Every row comes from one small tree of marks. Brackets hold a mark, then the marks that hang from it, in the order of their numbers. Every link used is in the known rows. Which tree was each row made from?
Known rows:
[K556 [K618 K713]]: [-0.85  3.58 -2.72 -0.08  1.23  1.28  1.07 -0.06  1.10 -0.48 -0.23 -0.82
 -0.91 -1.27  1.95  2.56  1.86 -0.69  1.01  0.50  0.32  1.86 -0.29 -1.99
 -0.32  0.24  1.43  0.54  0.30 -1.66 -0.44 -0.88  0.61]
[K713 [K618 K981]]: [-0.83  0.78 -3.49  0.98  1.24  1.47  2.49  0.92  1.84 -0.18 -0.51 -0.17
 -0.16 -1.32  3.30  1.83  1.20 -0.65  0.53  0.41 -0.64  1.66  0.28 -1.09
 -0.45 -1.07  2.14  0.32  2.34 -1.35 -0.18 -2.45 -0.36]
[K713 [K618 K103 K266 K556 K981]]: [-0.10 -1.70 -6.88  1.11  0.21  1.63  3.68  0.15  1.99 -0.57  1.05 -0.27
 -2.13 -1.38  4.40  1.91  2.44 -2.14  1.99  1.72 -2.38  1.57  0.34  0.65
  0.75 -2.64  2.03  0.72  0.42 -2.10 -1.61 -4.33 -1.79]
[K556 [K618 [K103 K660] K266 K713]]: [-0.94  0.79 -3.92  0.57 -0.32  0.08  1.61 -1.47 -0.82 -0.08  1.06 -0.92
 -1.86 -2.34  1.80  2.89  1.84 -2.06  2.25  1.97 -1.06  1.29  1.47 -0.14
  0.03 -0.56  0.06  0.29 -0.42 -4.35  0.73 -1.64 -0.05]
[K618 K103 [K266 K511] K556 K713 K981]: [-0.13  0.84 -7.72  0.62  0.20  0.56  1.61  1.01  1.40  0.50  0.67  0.26
 -1.50 -2.61  2.17  2.98  4.56 -1.68  1.77  0.85 -0.76  0.42  0.13 -1.35
  0.60 -2.68  0.67  0.79 -1.38 -1.44 -0.53 -4.06  0.61]
[K618 K103]: [-0.51 -1.28 -1.46 -0.13 -1.24 -0.29  1.01 -1.02 -0.69 -0.61  1.10 -1.43
 -0.38 -0.84 -0.87 -0.53 -0.33  0.15  0.75  1.32 -0.75 -0.05  0.35  0.17
 -0.14 -0.22 -0.41 -0.19  0.25 -1.19 -1.51 -0.92  0.20]
[K511 K266]: [ 0.23  0.39 -0.30 -0.08 -0.04 -0.32 -1.17  0.77 -0.18  0.24 -0.56  0.50
 -0.27 -1.78 -0.64  0.54  0.40 -0.35 -0.64 -1.51  1.05 -0.29  0.38 -0.50
  0.43 -0.52  0.06  0.41  0.40  0.71  1.11  1.48  0.16]
[K713 [K618 [K103 K660] [K266 K511] K556 K981]]: [-0.40 -1.00 -7.77  1.32 -0.78 -1.07  3.09 -0.03  0.64  0.10  0.81  0.28
 -1.65 -3.73  4.79  2.94  1.88 -1.39  2.16  1.47 -1.64  0.49  1.37  0.19
  0.85 -3.18  0.42 -0.15  0.24 -4.14  0.75 -2.95 -1.54]
[K618 [K103 K660] [K266 K511] K556 K981]: [-0.37 -0.55 -5.77  0.72 -1.37 -1.56  1.23 -0.26 -0.68  0.29  1.01  0.44
 -1.38 -3.19  2.44  2.36  2.25 -1.15  1.88  1.41 -0.82 -0.70  1.13  0.06
  0.88 -2.29 -0.89 -0.24 -1.52 -3.22  1.22 -2.43 -0.10]
[K713 [K618 K103 K556]]: [ 0.00 -1.14 -5.99  0.09 -0.84 -0.10  3.82 -1.24  1.26 -1.54  1.25 -2.04
 -1.69 -1.65  3.73  0.12 -0.35  0.30  1.76  2.13 -2.12  1.09  0.02  0.32
  0.54 -1.70  1.32 -0.36  1.14 -2.48 -2.84 -2.75 -1.72]
[K172 K511]: [-0.08  1.26 -0.81 -0.08 -0.35 -1.00 -1.04  0.77  0.11 -0.34 -0.45  0.50
  0.20 -1.01 -0.82  0.23  0.20  0.27 -0.70 -1.34  1.39 -0.56  0.05 -0.77
  0.34 -0.55 -0.58  0.37  0.44  0.43  0.81  1.60 -0.77]
[K556 [K618 K103 K266]]: [-0.41 -1.33 -1.64  0.36 -0.76  1.02  0.47 -0.43  0.08 -0.33  1.13 -0.13
 -2.14 -0.26 -0.27  1.48  1.32 -2.19  1.43  0.64 -0.79  0.99  0.36  0.90
  0.58 -0.69 -0.25  1.19 -1.22 -1.34 -0.60  0.12 -1.53]
[K618 K103 K981]: [-1.41  0.08 -2.96  0.32 -0.63  0.64  1.68 -0.43 -0.11 -0.64  0.78 -1.51
 -0.33 -1.67  0.18  0.59  1.19 -0.23  1.12  1.57 -0.74  0.49  0.37 -0.92
 -0.64 -0.36  0.43 -0.05  0.90 -1.60 -1.37 -2.74  1.26]
[K556 K618]: [-0.62  1.80 -0.68 -0.08  0.16  0.56  0.34 -0.29  0.53 -0.71 -0.03 -0.36
 -0.99 -0.54  1.00  1.52  0.40 -0.36  0.61  0.00  0.38  1.20 -0.34 -0.71
  0.12  0.28  0.36  0.46 -0.08 -0.96 -0.28  0.69 -0.57]
[K981 [K618 K103 K266 K713]]: [ 0.67 -1.75 -4.78  1.31  0.43  1.33  2.33  0.41  0.87  0.23  0.94 -0.46
 -1.32 -0.66  2.23  1.81  2.92 -1.76  1.18  1.27 -1.73  1.54  0.98  0.69
  0.21 -2.85  1.79  1.00  1.20 -1.38 -0.99 -3.31 -1.26]
[K618 K266 K556 K713]: [ 1.10  0.48 -3.96  0.25  1.08  1.04  1.03  0.48  1.34  0.57  0.21  0.84
 -1.43 -0.05  2.76  1.73  3.09 -1.94  1.06  0.47 -1.03  0.40 -0.23  0.33
  0.97 -1.49  1.33  0.67 -1.87 -0.12  0.03 -2.55 -0.45]
[K981 [K618 K103 K713]]: [ 0.01  0.07 -5.28  0.78  0.18  0.79  2.99 -0.33  0.77 -0.70  0.81 -2.23
 -0.68 -1.66  2.70  1.15  1.60  0.25  1.08  2.03 -1.51  1.68  0.69 -0.78
 -0.48 -1.96  1.97  0.10  2.61 -2.17 -2.07 -3.61  0.07]
[K103 K660]: [-0.30  0.37 -0.10  0.11 -0.50 -1.45  0.37 -1.19 -1.51  0.01  0.11 -0.30
  0.09 -1.32  1.21  0.36 -0.89  0.34  0.44  0.97 -0.20 -0.48  1.08  0.22
 -0.26  0.33 -0.60 -0.96  0.32 -2.31  1.56 -0.02  0.41]

Write each row's tree:
[ 0.81 -3.53 -2.67  1.27 -0.40  0.81  1.54  0.28  0.32 -0.04  0.98 -0.03
 -1.47  0.20  1.30  0.79  1.44 -1.49  0.79  0.88 -1.70  0.91  0.86  1.88
  0.66 -2.70  0.79  0.91  0.79 -0.75 -0.84 -1.68 -2.41] : [K981 [K618 K103 K266]]
[-2.43  3.98 -5.74  0.38 -0.02  0.50  3.14 -1.62 -0.50 -0.96  0.66 -2.68
 -1.04 -4.20  3.36  3.54  2.15 -0.54  2.51  3.02 -0.59  1.83  1.20 -2.78
 -1.12  0.15  1.11 -0.56  1.63 -5.57 -0.19 -3.74  2.41] : [K556 [K618 [K103 K660] K713 K981]]
[ 1.01 -0.45 -8.06  1.08 -0.46 -1.53  2.67 -0.28  0.14  0.13  1.03 -0.26
 -1.72 -3.32  4.84  2.90  2.66 -0.64  1.85  1.70 -1.58  0.39  1.45  0.23
  1.07 -3.85  0.55 -0.08  0.16 -3.79  0.47 -3.22 -1.39] : [K981 [K618 [K103 K660] [K266 K511] K556 K713]]
[-1.74  2.46 -5.89  1.04  0.00 -0.16  1.37  0.14 -0.25  0.49  0.57  0.03
 -1.47 -4.17  2.18  4.77  3.75 -2.08  2.30  1.11 -0.03  1.22  1.45 -1.93
 -0.23 -1.58 -0.02  0.62 -0.24 -4.47  1.83 -2.13  0.88] : [K556 [K618 [K103 K660] [K266 K511] K713 K981]]
[ 0.59  0.68 -7.73  0.29  0.06  0.58  4.21 -0.88  1.44 -1.49  1.06 -2.53
 -1.55 -2.00  5.00  1.24  1.91  0.58  1.79  2.77 -1.91  1.51  0.07 -0.70
  0.25 -2.46  2.37 -0.33  1.62 -2.60 -3.03 -4.77 -0.36] : [K981 [K618 K103 K556 K713]]
[-0.81  3.38 -4.44  0.97  1.96  1.64 -0.03  2.25  1.85  1.01 -0.68  1.82
 -1.13 -2.09  1.82  5.01  4.94 -2.64  1.06 -1.12  1.09  1.65  0.05 -2.29
  0.13 -1.57  0.84  1.80 -0.84 -0.95  1.73 -1.18  0.39] : [K556 [K618 [K266 K511] K713 K981]]
[-1.27  2.07 -5.87  0.83  0.54  1.36  0.89  1.26  1.23  0.45  0.39  0.33
 -1.55 -2.79  0.90  4.36  4.67 -2.51  1.75  0.17  0.25  1.61  0.49 -2.14
 -0.04 -1.84  0.53  1.70 -0.59 -2.07  0.22 -2.06  0.54] : [K556 [K618 K103 [K266 K511] K713 K981]]
[-0.69  0.29 -5.24  0.86  0.29  0.70  0.51  1.49  0.70  1.20  0.44  0.65
 -0.57 -2.24 -0.12  2.77  4.19 -2.08  1.12  0.14 -0.18  0.48  0.67 -1.44
 -0.12 -2.14  0.19  1.19 -0.51 -1.06  0.42 -2.85  1.01] : [K618 K103 [K266 K511] K713 K981]
[-0.56  0.47 -3.71  0.42  0.19  1.59  1.24 -0.38  0.70 -0.02  0.96 -0.58
 -2.07 -1.04  0.64  2.61  2.82 -2.41  1.82  1.09 -0.77  1.68  0.41 -0.38
  0.16 -0.85  0.79  1.29 -0.84 -1.90 -0.78 -1.65 -0.43] : [K556 [K618 K103 K266 K713]]
[-0.53  0.67 -4.42  0.43 -0.19  0.34  0.09  0.62  0.69  0.51  0.71  0.33
 -1.71 -1.99 -0.27  3.14  3.13 -2.07  1.54 -0.14  0.21  1.13  0.44 -1.05
  0.50 -1.81 -0.32  1.53 -1.25 -1.65  0.13 -0.32 -0.68] : [K556 [K618 K103 [K266 K511] K713]]
[-1.85  2.14 -5.28  1.01  0.31  1.04  2.29 -0.73 -0.22  0.00  0.75 -0.96
 -1.81 -3.18  2.90  4.08  3.39 -2.57  2.61  2.37 -0.94  1.79  1.55 -1.28
 -0.47 -0.68  1.06  0.41  0.17 -4.79  0.87 -3.47  1.10] : [K556 [K618 [K103 K660] K266 K713 K981]]
[-0.05 -1.33 -7.60  1.16 -0.15  0.40  2.65  1.14  2.11 -0.03  0.69  0.65
 -1.87 -2.34  3.52  2.63  2.71 -1.69  1.64  0.57 -1.40  0.95  0.30  0.02
  1.10 -3.49  1.01  0.96 -0.09 -1.66 -0.73 -3.04 -1.89] : [K713 [K618 K103 [K266 K511] K556 K981]]
[-0.70 -2.32 -4.42  1.55  0.30  1.78  2.59  0.69  1.38  0.11  0.79  0.08
 -1.33 -1.06  2.06  1.89  2.16 -2.38  1.33  1.10 -1.84  1.58  0.97  0.62
 -0.02 -2.16  1.58  0.95  1.29 -1.71 -0.61 -3.09 -1.37] : [K713 [K618 K103 K266 K981]]
[-2.03  1.84 -3.62  0.13 -0.51  1.36  1.99 -0.62  0.37 -1.32  0.74 -1.82
 -1.28 -2.08  1.19  2.07  1.60 -0.64  1.72  1.66 -0.23  1.70  0.14 -1.73
 -0.56 -0.03  0.76  0.37  0.81 -2.55 -1.48 -2.07  0.87] : [K556 [K618 K103 K981]]
[ 0.35  2.10 -6.25  0.64  1.44  0.81  0.56  2.00  2.00  1.11 -0.41  1.75
 -0.94 -1.80  3.04  3.54  4.91 -1.93  1.04 -0.42  0.18  0.40 -0.24 -1.53
  0.70 -2.37  1.10  1.01 -1.66 -0.25  0.93 -3.09  0.53] : [K618 [K266 K511] K556 K713 K981]
[-2.32  2.23 -3.75  0.38 -0.97 -0.12  2.35 -1.74 -1.00 -1.29  0.88 -2.22
 -1.13 -3.41  2.45  2.49  0.74 -0.26  2.16  2.47 -0.55  1.24  1.06 -1.50
 -0.72  0.30  0.16 -0.62  1.13 -5.00  0.08 -2.07  1.28] : [K556 [K618 [K103 K660] K981]]
[-0.59  0.97 -7.15  0.75  0.00  0.23  3.08 -1.06 -0.14 -0.02  1.11 -0.88
 -1.49 -2.92  4.13  2.66  3.44 -1.78  2.57  3.08 -1.89  0.36  1.22 -0.50
  0.12 -1.53  1.12 -0.42 -0.63 -4.10  0.11 -5.40  1.32] : [K618 [K103 K660] K266 K556 K713 K981]
[-0.95  3.05 -3.71  0.94  2.15  2.90  0.84  1.37  1.77  0.57 -0.54  0.87
 -1.48 -0.99  2.63  4.27  4.67 -3.07  1.39  0.12  0.17  2.21  0.05 -1.64
 -0.23 -0.78  1.97  1.58 -0.34 -1.20  0.78 -2.43  0.59] : [K556 [K618 K266 K713 K981]]
[-1.85  2.20 -5.12  0.51 -0.11 -0.18  2.74 -1.39 -0.99 -0.38  0.78 -2.27
  0.04 -3.65  2.32  1.99  1.66 -0.16  1.92  2.95 -1.01  0.71  1.46 -2.12
 -1.25 -0.22  0.87 -0.95  1.69 -4.59  0.00 -4.43  2.89] : [K618 [K103 K660] K713 K981]
[-0.48 -0.80 -5.15  0.67 -0.97 -0.33  2.31 -1.11 -0.71 -0.22  1.31 -0.54
 -1.70 -2.19  3.18  1.52  1.94 -1.56  2.19  2.59 -1.77 -0.24  1.13  0.57
  0.61 -1.35  0.12 -0.51 -1.03 -3.56  0.32 -3.74  0.14] : [K618 [K103 K660] K266 K556 K981]
[ 0.19 -0.36 -5.63  0.27 -0.69 -0.85  2.39 -1.64 -0.71 -0.01  1.51 -0.99
 -1.62 -2.17  3.16  1.48  1.88 -1.32  2.29  2.72 -2.00 -0.03  1.11  0.67
  0.67 -1.41  0.26 -0.53 -1.30 -3.69  0.00 -3.60  0.13] : [K618 [K103 K660] K266 K556 K713]
[-0.77  1.26 -1.59  0.97  1.19  2.40  0.21  1.22  1.30  0.31 -0.34  1.27
 -1.54 -0.26  1.56  3.26  3.22 -2.82  1.10 -0.34  0.20  1.57 -0.03 -0.42
  0.19 -0.51  1.08  1.47 -0.77 -0.66  0.95 -0.79 -0.53] : [K556 [K618 K266 K981]]
[-0.29  0.52 -7.04  0.58  0.45  1.75  2.61  0.02  1.26 -0.07  1.00 -0.67
 -1.75 -1.64  2.93  2.26  4.28 -2.11  2.18  2.07 -1.61  0.87  0.18 -0.68
  0.37 -1.76  1.67  0.61 -0.95 -1.86 -1.35 -5.40  0.89] : [K618 K103 K266 K556 K713 K981]
[ 0.29 -0.66 -5.79  0.42 -1.51 -1.54  3.79 -2.15 -0.66 -1.67  1.36 -2.52
 -1.46 -2.50  5.25  0.66 -0.47  1.22  1.83  3.19 -2.08  0.47  1.13  0.71
  0.54 -2.04  0.78 -1.42  1.60 -4.37 -1.22 -3.21 -1.06] : [K981 [K618 [K103 K660] K556]]
[-1.23  0.49 -7.61  0.69 -0.65 -0.53  4.93 -1.64  0.39 -1.42  1.02 -2.41
 -1.38 -3.78  5.95  1.69  0.26  0.17  2.45  3.42 -2.32  1.08  1.12 -0.63
 -0.10 -1.60  1.62 -1.29  2.14 -5.23 -1.11 -4.68 -0.20] : [K713 [K618 [K103 K660] K556 K981]]
[-0.86  0.14 -7.45  0.58 -0.17  0.91  4.55 -0.62  1.82 -1.52  0.85 -2.09
 -1.45 -2.32  4.76  1.34  1.14 -0.19  1.87  2.46 -2.01  1.67  0.01 -0.79
  0.08 -1.81  2.16 -0.28  1.86 -2.87 -2.66 -4.56 -0.52] : [K713 [K618 K103 K556 K981]]
[-0.50 -1.34 -7.07  1.33 -0.34  0.07  4.09 -0.87  0.64 -0.41  1.19 -0.72
 -1.95 -2.76  5.42  2.27  1.56 -1.76  2.43  2.66 -2.63  1.01  1.39  0.89
  0.59 -2.30  1.53 -0.26  0.72 -4.47 -0.02 -4.32 -1.38] : [K713 [K618 [K103 K660] K266 K556 K981]]
[ 0.05 -0.68 -3.77  1.62  1.27  0.84  0.58  2.66  2.10  1.32 -0.63  2.53
 -0.54 -1.20  2.09  3.15  2.77 -2.22  0.22 -1.41 -0.09  1.17  0.52 -0.22
  0.44 -2.79  0.90  1.51  0.53 -0.14  1.69 -0.77 -1.81] : [K713 [K618 [K266 K511] K981]]
[ 1.31 -0.83 -7.84  0.94  0.06  0.00  2.31  0.83  1.61  0.02  0.91  0.03
 -1.92 -1.96  3.76  2.52  3.52 -0.96  1.33  0.83 -1.32  0.97  0.30  0.09
  1.17 -4.18  1.15  0.87 -0.17 -1.48 -0.97 -3.23 -1.75] : [K981 [K618 K103 [K266 K511] K556 K713]]
[ 1.18 -1.21 -7.19  0.97  0.37  1.15  3.23 -0.06  1.57 -0.46  1.16 -0.90
 -2.25 -0.86  4.55  1.82  3.21 -1.38  1.76  2.07 -2.29  1.52  0.35  0.78
  0.96 -3.37  2.20  0.61  0.36 -1.85 -2.01 -4.51 -1.56] : [K981 [K618 K103 K266 K556 K713]]
[ 0.76 -1.38 -5.41  1.27  0.22  0.17  1.27  1.33  0.99  0.73  0.64  0.37
 -1.10 -1.63  1.40  2.39  3.20 -1.31  0.76  0.24 -0.77  1.02  0.93 -0.06
  0.46 -3.71  0.69  1.32  0.78 -1.05 -0.13 -2.00 -1.37] : [K981 [K618 K103 [K266 K511] K713]]
[-1.44  1.81 -5.29  0.83  0.83  2.54  1.84  0.38  1.13 -0.09  0.62 -0.73
 -1.91 -1.81  1.76  3.66  4.28 -2.84  2.18  1.38 -0.70  2.19  0.48 -1.47
 -0.29 -1.05  1.62  1.47 -0.22 -2.46 -0.63 -3.40  0.75] : [K556 [K618 K103 K266 K713 K981]]
[ 1.39 -2.52 -5.91  0.91 -0.92 -0.65  1.54  0.75  1.03 -0.24  1.04  0.53
 -2.00 -1.15  2.78  1.49  2.01 -0.69  1.02  0.34 -1.27  0.33  0.26  1.30
  1.70 -4.15  0.17  0.81 -0.50 -0.85 -0.94 -1.47 -2.89] : [K981 [K618 K103 [K266 K511] K556]]
[ 0.31 -0.50 -5.47  1.29  1.50  1.90  2.73  1.20  2.67  0.05 -0.14  1.13
 -1.75 -0.56  5.19  2.50  2.84 -2.25  1.27  0.54 -1.54  1.51  0.02  0.50
  0.93 -2.44  2.49  0.84  0.10 -0.83 -0.13 -3.28 -1.94] : [K713 [K618 K266 K556 K981]]
